Each row was made from one path, in order. Every step used is in the known rows, and no mark comes twice. Write each row's path.
Known rows
dufor > kamas > bemi > tobas: [ 2.284  2.299 -2.110  1.384 -0.273  0.329 -0.042 -0.960  0.431  3.244
  0.323  0.740 -4.199  0.575 -1.211  1.767 -0.536 -0.315  2.932  2.285
  0.155 -0.430 -2.843  1.954 -3.498 -0.791 -3.778]
nilala > zube: [ 2.956  1.418 -0.650  0.551  0.184 -1.695  4.752  3.043  2.651  1.424
 -1.486 -0.195 -2.233 -1.124  2.457 -1.356 -0.930  0.136 -0.607 -1.658
  0.649 -0.267 -0.651  0.246  1.606 -2.293 -0.457]
zube > nulu: [ 1.404  1.076 -2.247 -0.255 -1.004  2.040  3.787  2.374  4.283  2.662
 -2.121 -0.187 -0.832 -0.144  0.420  0.542 -0.566 -1.135 -0.569 -1.481
 -1.618 -0.274  1.798  1.305 -1.656 -1.843  2.355]
dufor > farog: [ 0.576  0.557 -0.270 -0.718 -0.589  2.921  4.168  0.475  1.516  0.519
  0.365 -0.948  0.913 -0.845  1.199 -1.166  0.487 -0.608 -0.466 -0.904
  1.754 -2.763  0.524  2.622 -0.701 -1.916  1.766]
kamas > dufor > farog > bemi > nulu: [-0.937 -2.419  1.973  0.155 -1.227  4.663  1.697 -1.476 -1.668 -3.767
  2.712  0.897 -1.559 -0.943  0.318 -1.267 -1.812 -2.166 -2.166  1.529
  1.826 -2.952  2.481  5.591 -0.658  1.235  0.842]
nulu > dufor > kamas > bemi > tobas > farog: [ 1.380  1.888 -2.080  1.917  0.951 -0.134  0.820 -1.725 -2.878  2.609
  0.457  1.259 -4.562 -1.125  0.529 -2.080 -2.134  0.546  4.591  2.456
 -0.151  0.452 -4.416  0.782 -1.422 -2.440 -2.435]
dufor > kamas: [ 1.850  2.014 -2.609  1.210 -0.221 -0.294  4.361  1.983  1.495  2.247
  1.323 -0.358 -1.228 -0.751  0.073  0.103  3.114  0.071  1.499 -0.899
 -0.428 -0.333 -1.830 -0.495 -1.156 -1.687 -1.509]
nulu > dufor: [ 0.953 -0.250  0.861  0.906  0.117  0.230  5.987  0.573  1.713  1.929
 -0.349  0.694 -0.377 -1.616 -0.073 -0.378  0.000  0.140  0.953 -0.784
 -0.503 -0.717 -1.778  1.501  0.407 -1.606  0.226]
zube > nulu > dufor: [ 0.509 -0.725 -0.844  1.231 -0.109  1.973  4.823  1.324  3.268  2.587
 -2.612  0.499 -0.945 -1.206 -0.030 -0.541 -0.539  0.035  0.538 -0.212
 -2.326 -0.337  0.191  1.652 -0.428 -2.418  2.928]
farog > bemi: [ 0.620  0.877 -0.035  0.562 -0.891  2.433  5.274 -0.724  0.564  0.362
  1.199  0.315 -0.625 -1.608  2.240  1.196  0.256 -1.963 -0.901 -2.454
  1.090 -1.812  1.495  2.607 -0.971  0.835 -1.492]
lekep > dufor: [ 1.822  2.419  1.252  1.007  0.511  2.813  1.654  0.710  2.917  1.048
  1.252 -1.184 -0.847 -0.306  0.922 -1.494 -0.463  0.886  0.329  0.213
  1.644 -0.458  0.821  2.707 -2.636 -3.041 -0.146]
nilala > zube > nulu > dufor > kamas > bemi > tobas > farog: [ 2.447  0.781 -3.795  3.217  1.315 -0.815 -0.571  0.849 -1.599  2.790
 -3.882  1.110 -6.844 -1.992  2.866 -3.943 -3.446  1.432  3.993  3.494
 -1.311  1.402 -2.705  0.096  0.409 -4.289  0.139]
nilala > zube > nulu: [ 2.776  0.525 -2.217  0.769 -0.379  0.036  3.604  3.911  4.216  2.217
 -3.959 -0.290 -2.503 -0.841  2.594 -1.489 -1.465 -0.183 -0.895 -0.987
 -0.951  0.125  1.531  0.233  0.730 -2.953  2.169]
nilala > zube > nulu > farog: [ 1.618  0.564 -3.518  0.772 -1.633 -1.210  3.323  3.842  1.637  0.457
 -4.157  0.172 -0.506 -0.851  2.813 -2.220 -0.010  0.216 -2.646 -0.944
 -0.013  0.000  1.707  0.063  1.689 -1.636  3.758]
bemi > nulu: [ 1.757  0.217 -1.330 -0.686 -2.582  0.004  4.482  2.002  2.608 -0.278
  1.139  1.122 -0.284  0.906 -0.904  1.127 -1.693 -2.629 -1.536 -0.302
 -0.259  1.085 -0.835  2.552 -0.771 -0.141 -1.229]
nilala > zube > nulu > dufor > farog: [ 0.785 -2.239 -0.740  2.004  0.745  1.890  3.830  2.028  1.624  0.692
 -4.451  0.056 -1.532 -2.584  3.200 -3.746 -0.660  1.388  0.183  1.379
 -0.207 -1.488  0.863  2.082  2.348 -4.347  4.853]
bemi > kamas > dufor > farog: [ 0.412  0.252  0.841  0.136  0.390  0.400  1.679  0.807  0.482 -0.524
  1.446 -1.159 -2.653 -0.434 -1.329 -3.866  0.115  1.952  0.347  0.895
  1.074 -4.042  0.454  3.045 -0.895 -2.407  2.389]
zube > nulu > dufor > kamas > bemi > farog: [-0.333 -3.608 -1.711  2.769 -3.382  1.056  0.936 -0.946  0.934  1.230
 -4.242  1.978 -0.426 -2.897 -1.337 -0.252  0.879  1.544  1.137  2.992
 -1.131 -0.001 -0.897  3.299 -2.470 -2.100  4.224]
tobas > bemi: [ 1.941  5.599 -1.826 -0.790 -2.331  0.734  2.980  0.528  2.050  2.229
 -0.794  2.103 -0.918 -0.135 -0.774  0.631 -0.713 -1.362  0.581 -2.529
  2.784 -2.180 -0.604  2.550 -0.571 -2.608 -0.177]
zube > nilala: [ 2.791  1.067 -1.219 -0.534 -1.327  0.148  6.424 -1.719  2.103  3.746
  1.205  0.075  0.911 -3.187 -1.356 -0.226 -0.607 -1.702  0.674 -1.757
 -0.445 -0.556 -0.922 -0.488  0.414 -2.048 -0.439]
kamas > bemi: [ 2.134  1.240  0.930 -0.981 -2.802  1.272  1.957 -0.899  1.715  2.188
 -0.967  1.797 -1.405 -0.714 -0.111  1.939 -2.117 -0.484  0.400 -1.256
  0.003 -1.298 -0.382  3.341 -1.869 -0.063  0.680]
nulu > farog > bemi > kamas: [ 0.540  1.206 -2.578  1.413 -2.954 -1.810  4.805 -0.427 -2.494 -1.861
  1.074  0.202 -0.588 -0.700  1.985 -0.791  2.570 -0.324 -2.037 -1.789
  2.113 -1.879  0.752  2.068 -0.600  1.669 -0.442]
lekep > dufor > farog > bemi > kamas: [ 0.436  1.283  0.593  2.840 -0.337  3.753  0.961 -1.930 -1.598 -2.746
  1.974 -1.709 -2.053 -0.825  3.281 -3.559  1.613  1.682 -0.041  1.642
  4.472 -3.141  2.466  5.436 -2.957 -2.002  0.188]
lekep > dufor > kamas > bemi: [ 2.745  2.038  0.451  2.165 -1.233  2.347 -1.788 -1.039  0.306  1.337
  0.659  0.814 -2.811 -1.101  0.413 -0.670  0.799  2.117  2.894  2.099
  1.252 -0.284 -0.936  3.046 -3.807 -2.334  0.042]
lekep > dufor > farog > bemi: [-0.105  0.509  1.690  1.792  0.357  6.760  1.328 -2.509 -0.678 -2.244
  1.876 -1.379 -0.448 -1.750  3.738 -2.404  0.565  0.122 -0.455  1.066
  4.293 -3.185  3.215  5.362 -2.637 -1.487  0.821]
nilala > zube > nulu > dufor > kamas > bemi > farog: [ 0.866 -4.121 -1.555  4.008 -2.558 -1.170  0.598  0.722  0.695  0.392
 -6.006  1.936 -2.230 -3.724  0.991 -1.773  0.231  2.566  0.945  3.129
 -0.393  0.722 -1.077  2.265 -0.172 -3.051  4.192]

Write each row's path
[ 1.165  3.961 -3.622 -0.795 -5.713 -1.011  2.471  0.654 -1.007 -1.569
 -0.408  3.662  0.745  0.817 -1.986  0.683 -0.764 -2.666 -2.291 -1.048
  3.492 -0.293 -0.794  3.419  0.247 -0.086  0.638] => tobas > bemi > nulu > farog
[ 1.592 -0.386  0.504  2.198 -1.509 -0.097  2.488 -1.232 -0.839  2.342
 -0.681  2.778 -2.447 -2.360 -0.695  0.758  1.484  1.771  3.508  1.218
 -0.974 -0.518 -3.507  1.780 -0.763 -1.011  0.439] => nulu > dufor > kamas > bemi
[ 1.451  1.416  0.720  0.518  0.151 -1.861  2.367  1.981  1.883  1.107
  1.619 -0.602 -3.827  0.099 -2.224 -2.337 -0.391  1.633  0.655 -0.262
 -0.566 -2.225 -0.486  1.585 -1.454 -1.692  0.105] => bemi > kamas > dufor
[ 2.297  0.042 -1.613  0.709 -4.286 -0.410  0.841  0.154 -0.373  0.233
  0.729  3.257 -2.107  0.002 -1.682  2.174 -0.127 -0.953  0.985  1.438
 -0.631  1.274 -2.353  3.042 -1.870  0.550 -1.092] => dufor > kamas > bemi > nulu
[-1.401 -2.576 -0.177  1.836 -0.267  5.948  4.357 -1.966 -0.573 -0.374
 -2.120  0.143 -0.494 -2.480  3.099 -1.266  0.464 -0.390 -0.020  0.595
  0.321 -3.093  2.843  4.371 -0.304 -0.969  3.991] => zube > nulu > dufor > farog > bemi
[ 0.106  0.467 -1.117  1.303 -1.338  1.564  4.280 -1.219 -1.543 -1.755
  1.170 -0.754 -1.354 -1.235  2.646 -1.377  1.683 -0.043 -0.642 -0.465
  2.657 -3.634  1.497  4.074 -0.981 -0.464 -0.172] => dufor > farog > bemi > kamas
[ 0.600 -0.427 -0.665  0.376 -2.892  1.782  4.804 -0.103  0.150 -1.648
  1.985  1.459 -0.753 -0.082  0.971  1.920 -1.396 -3.703 -2.201 -0.670
  0.793  0.372  1.129  3.896 -0.863  1.968 -2.380] => farog > bemi > nulu
[ 0.346  2.826 -1.760 -0.349 -3.719  0.516  2.737  0.141  2.156  0.241
 -1.655  1.250  1.463 -1.229 -1.678  0.124 -0.444 -1.336 -1.542 -1.435
  4.483 -1.997  0.086  3.643 -1.587 -2.920  1.175] => tobas > bemi > farog
[ 1.477 -0.128 -3.132  0.693 -5.858 -1.698  0.786 -0.190 -2.771 -1.525
  0.327  3.344 -0.738 -0.064 -1.112  1.352  1.005 -0.686 -0.763  1.395
  0.331  1.108 -2.086  2.663 -0.828  1.837  0.639] => dufor > kamas > bemi > nulu > farog
[ 1.264  1.483 -1.413  1.587 -1.625 -0.539  4.912 -0.321 -0.154 -0.192
  1.364  0.017 -2.516 -0.616  1.682  0.046  1.065 -0.589 -0.271 -1.781
  1.282 -1.868  0.505  2.618 -1.416  0.384 -2.402] => farog > bemi > kamas
[ 0.373  0.633  1.193  1.688 -0.193  0.144  2.877 -0.252 -0.738 -0.493
  2.157 -0.034 -4.224 -0.983 -0.064 -1.653 -0.122  0.751  0.024 -0.664
  0.383 -3.205  1.170  2.730 -1.600  0.564 -1.130] => farog > bemi > kamas > dufor
[ 2.049  2.542 -0.904  2.715  0.987  1.663  1.171  1.387  1.447  1.168
  2.167 -1.169 -1.733 -0.589  0.556 -2.036  2.816  1.776  2.007  1.358
  1.294 -0.093 -0.848  0.817 -2.914 -3.401 -1.283] => lekep > dufor > kamas
[-0.135 -0.160  0.116  0.016 -0.791  4.784  4.648 -1.680 -0.923 -1.035
  1.195 -0.484  0.269 -1.887  3.294 -0.246  0.722 -1.477 -1.011 -1.175
  2.661 -3.747  2.104  3.883 -0.751  0.083  0.710] => dufor > farog > bemi
[ 0.644  1.610 -0.994  1.313  0.910  2.550  3.762 -1.363  0.875  1.240
  1.298 -1.024 -2.614  0.217  1.238  1.522 -1.660 -2.809 -0.131 -0.017
  1.624 -1.521  0.680  2.956 -2.782  0.596 -5.129] => farog > bemi > tobas
[ 0.436  2.157 -1.487 -0.951 -0.386  2.194  5.089 -0.432 -1.964 -0.226
  2.039 -0.425 -1.005 -2.253  4.180 -1.734 -1.638 -2.303 -0.611 -3.330
  1.935 -1.227  1.367  1.070 -0.113 -0.402 -0.996] => tobas > farog > bemi
[ 0.074 -0.617 -2.924  2.641 -1.213  0.317  4.977 -0.033 -4.638 -2.259
  3.043  1.906 -2.081 -2.442  2.430 -2.378  0.638 -1.994  1.389  0.553
  0.191  1.620 -2.179  1.223  1.027 -0.204 -2.385] => tobas > farog > bemi > nulu > dufor > kamas
[-1.010 -1.806  1.488  1.719  0.167  4.249  5.434 -2.722 -1.982 -1.002
  0.455  0.432  0.084 -3.095  2.847 -1.080  1.003 -0.361  0.186  0.008
  2.095 -3.562  0.665  4.096  0.530 -0.353  1.306] => nulu > dufor > farog > bemi
[-1.279 -0.203  1.762  1.089  2.823  5.312  1.263 -2.515 -0.961 -0.651
  2.196 -1.729 -3.351 -0.599  0.432 -1.691 -2.321 -1.320  0.015  2.301
  2.454 -4.851  2.011  4.607 -2.428  0.181 -1.570] => kamas > dufor > farog > bemi > tobas
[ 0.361  1.302 -0.852  0.588 -3.229  2.102  2.487 -1.067 -0.763 -1.515
 -0.635  3.589 -0.297 -0.660 -1.251 -0.704 -1.136 -1.457  0.352  1.629
  3.231 -1.943 -1.452  5.684  0.960 -2.677  1.851] => tobas > bemi > nulu > dufor > farog
[ 0.748 -1.188 -1.043  0.954 -3.838 -0.162  1.083 -0.860  0.185  0.554
 -1.116  0.992  0.255 -2.158 -1.105  0.886  1.025  0.389  0.277  1.075
  1.497 -0.432 -1.456  2.927 -3.013 -0.869  0.980] => dufor > kamas > bemi > farog
[ 1.269 -0.473 -1.038 -1.127 -6.236 -0.740  1.204 -0.770 -1.309 -1.710
 -0.418  3.364  0.437  0.531 -1.067  1.702 -2.270 -1.819 -2.410  0.591
  0.672  0.810 -0.691  4.161 -0.841  2.289  1.769] => kamas > bemi > nulu > farog
[-0.136 -2.969  0.289  2.497 -2.885 -0.238  1.815 -1.902 -0.799  0.332
 -1.529  1.890 -0.093 -3.394 -1.252  0.021  1.339  1.643  1.393  2.570
  0.622 -0.189 -3.199  3.148 -1.768 -1.361  1.589] => nulu > dufor > kamas > bemi > farog
[-0.564 -0.342 -1.988  1.768 -1.649  0.238  1.641  0.322 -1.661 -1.464
 -0.445 -0.035 -2.968 -0.680  0.163 -2.727  0.503  0.727 -1.785  0.004
 -0.247 -2.823  3.690  2.359 -1.614  1.166  3.233] => zube > nulu > farog > bemi > kamas > dufor
[ 0.495 -3.071  1.763  0.256 -3.617  2.594  1.687 -2.460 -1.186 -1.636
 -0.745  3.402 -0.734 -1.191 -0.716  0.124 -2.791 -0.553  0.202  2.729
  0.706 -0.875 -1.478  6.491  0.055 -0.247  2.911] => kamas > bemi > nulu > dufor > farog
[ 2.760  0.767 -0.214  2.487 -3.217  1.912 -2.296 -0.626 -0.080 -0.844
  1.543  2.008 -3.070  0.203 -0.853  0.026 -0.463  0.712  1.599  3.581
  0.921  1.469 -1.455  4.382 -3.600 -0.958 -0.734] => lekep > dufor > kamas > bemi > nulu
[-0.154 -1.622 -0.655  0.196 -2.673  3.859  3.999 -1.209 -1.327 -3.350
  1.841  0.810  0.144 -0.510  1.997  0.249 -0.729 -3.220 -2.384  0.427
  2.466 -1.551  1.879  5.288 -0.499  1.241 -0.330] => dufor > farog > bemi > nulu
[ 0.071 -2.167  0.516  2.087 -2.049  1.532  5.581 -1.254 -0.846 -1.983
  1.473  2.385 -1.037 -1.442  0.685  1.113 -1.221 -2.532 -0.883  0.590
 -0.050  0.496 -0.556  4.173  0.289  1.505 -1.708] => farog > bemi > nulu > dufor
[-0.286  0.745 -1.352  0.430 -2.439  1.342  5.112 -0.964 -2.132 -1.190
  0.901  0.456  0.986 -1.525  2.405  0.326  1.470 -1.753 -2.723 -2.330
  2.125 -1.883  1.518  2.155  0.006  2.194  0.206] => nulu > farog > bemi
[ 1.943 -0.920 -2.951  4.240  0.908 -1.231  4.002  3.667  1.596  2.408
 -3.611  0.761 -3.573 -2.411  2.034 -2.544  2.198  2.137  2.250  1.176
 -2.419  0.766 -1.591 -1.059  1.817 -4.027  1.788] => nilala > zube > nulu > dufor > kamas
[-0.437  0.317 -0.051  1.586 -1.297 -1.194  2.423 -0.755 -2.975 -2.075
  1.987  0.455 -2.456 -1.014  0.179 -2.500  1.147  0.965 -1.654 -0.575
  1.386 -3.186  1.306  2.416 -0.691  1.720  0.656] => nulu > farog > bemi > kamas > dufor
[ 0.728 -2.383 -1.496  4.231 -0.047  0.619  3.746  0.379 -1.366 -1.552
 -3.605  0.059 -3.647 -2.589  4.693 -4.154  0.624  1.924  0.122  1.533
  0.934 -2.486  1.771  3.465  1.816 -2.602  3.063] => nilala > zube > nulu > dufor > farog > bemi > kamas
[ 2.638  6.202 -2.932  0.481 -2.724 -2.446  2.680  1.238  1.376  1.668
 -0.707  1.790 -2.582  0.706 -1.388 -0.294  0.361  0.071  1.051 -2.074
  2.724 -2.107 -1.113  2.562 -1.050 -3.215 -0.782] => tobas > bemi > kamas
[ 2.154  3.616 -3.435  0.387  0.028  0.096 -0.155 -0.896 -1.832  2.760
  1.138  0.265 -4.299 -0.196  0.832 -1.213 -2.354 -0.700  3.238  1.501
  0.679  0.128 -2.849  0.506 -2.597 -2.056 -3.260] => dufor > kamas > bemi > tobas > farog
[ 0.516 -0.635 -1.774  3.035 -0.891 -1.794  1.317  1.963 -1.955 -1.946
 -2.308  0.121 -4.755 -1.635  2.557 -4.478 -0.281  1.870 -2.279  0.471
  0.195 -2.092  3.247  1.548  1.124 -0.034  3.071] => nilala > zube > nulu > farog > bemi > kamas > dufor
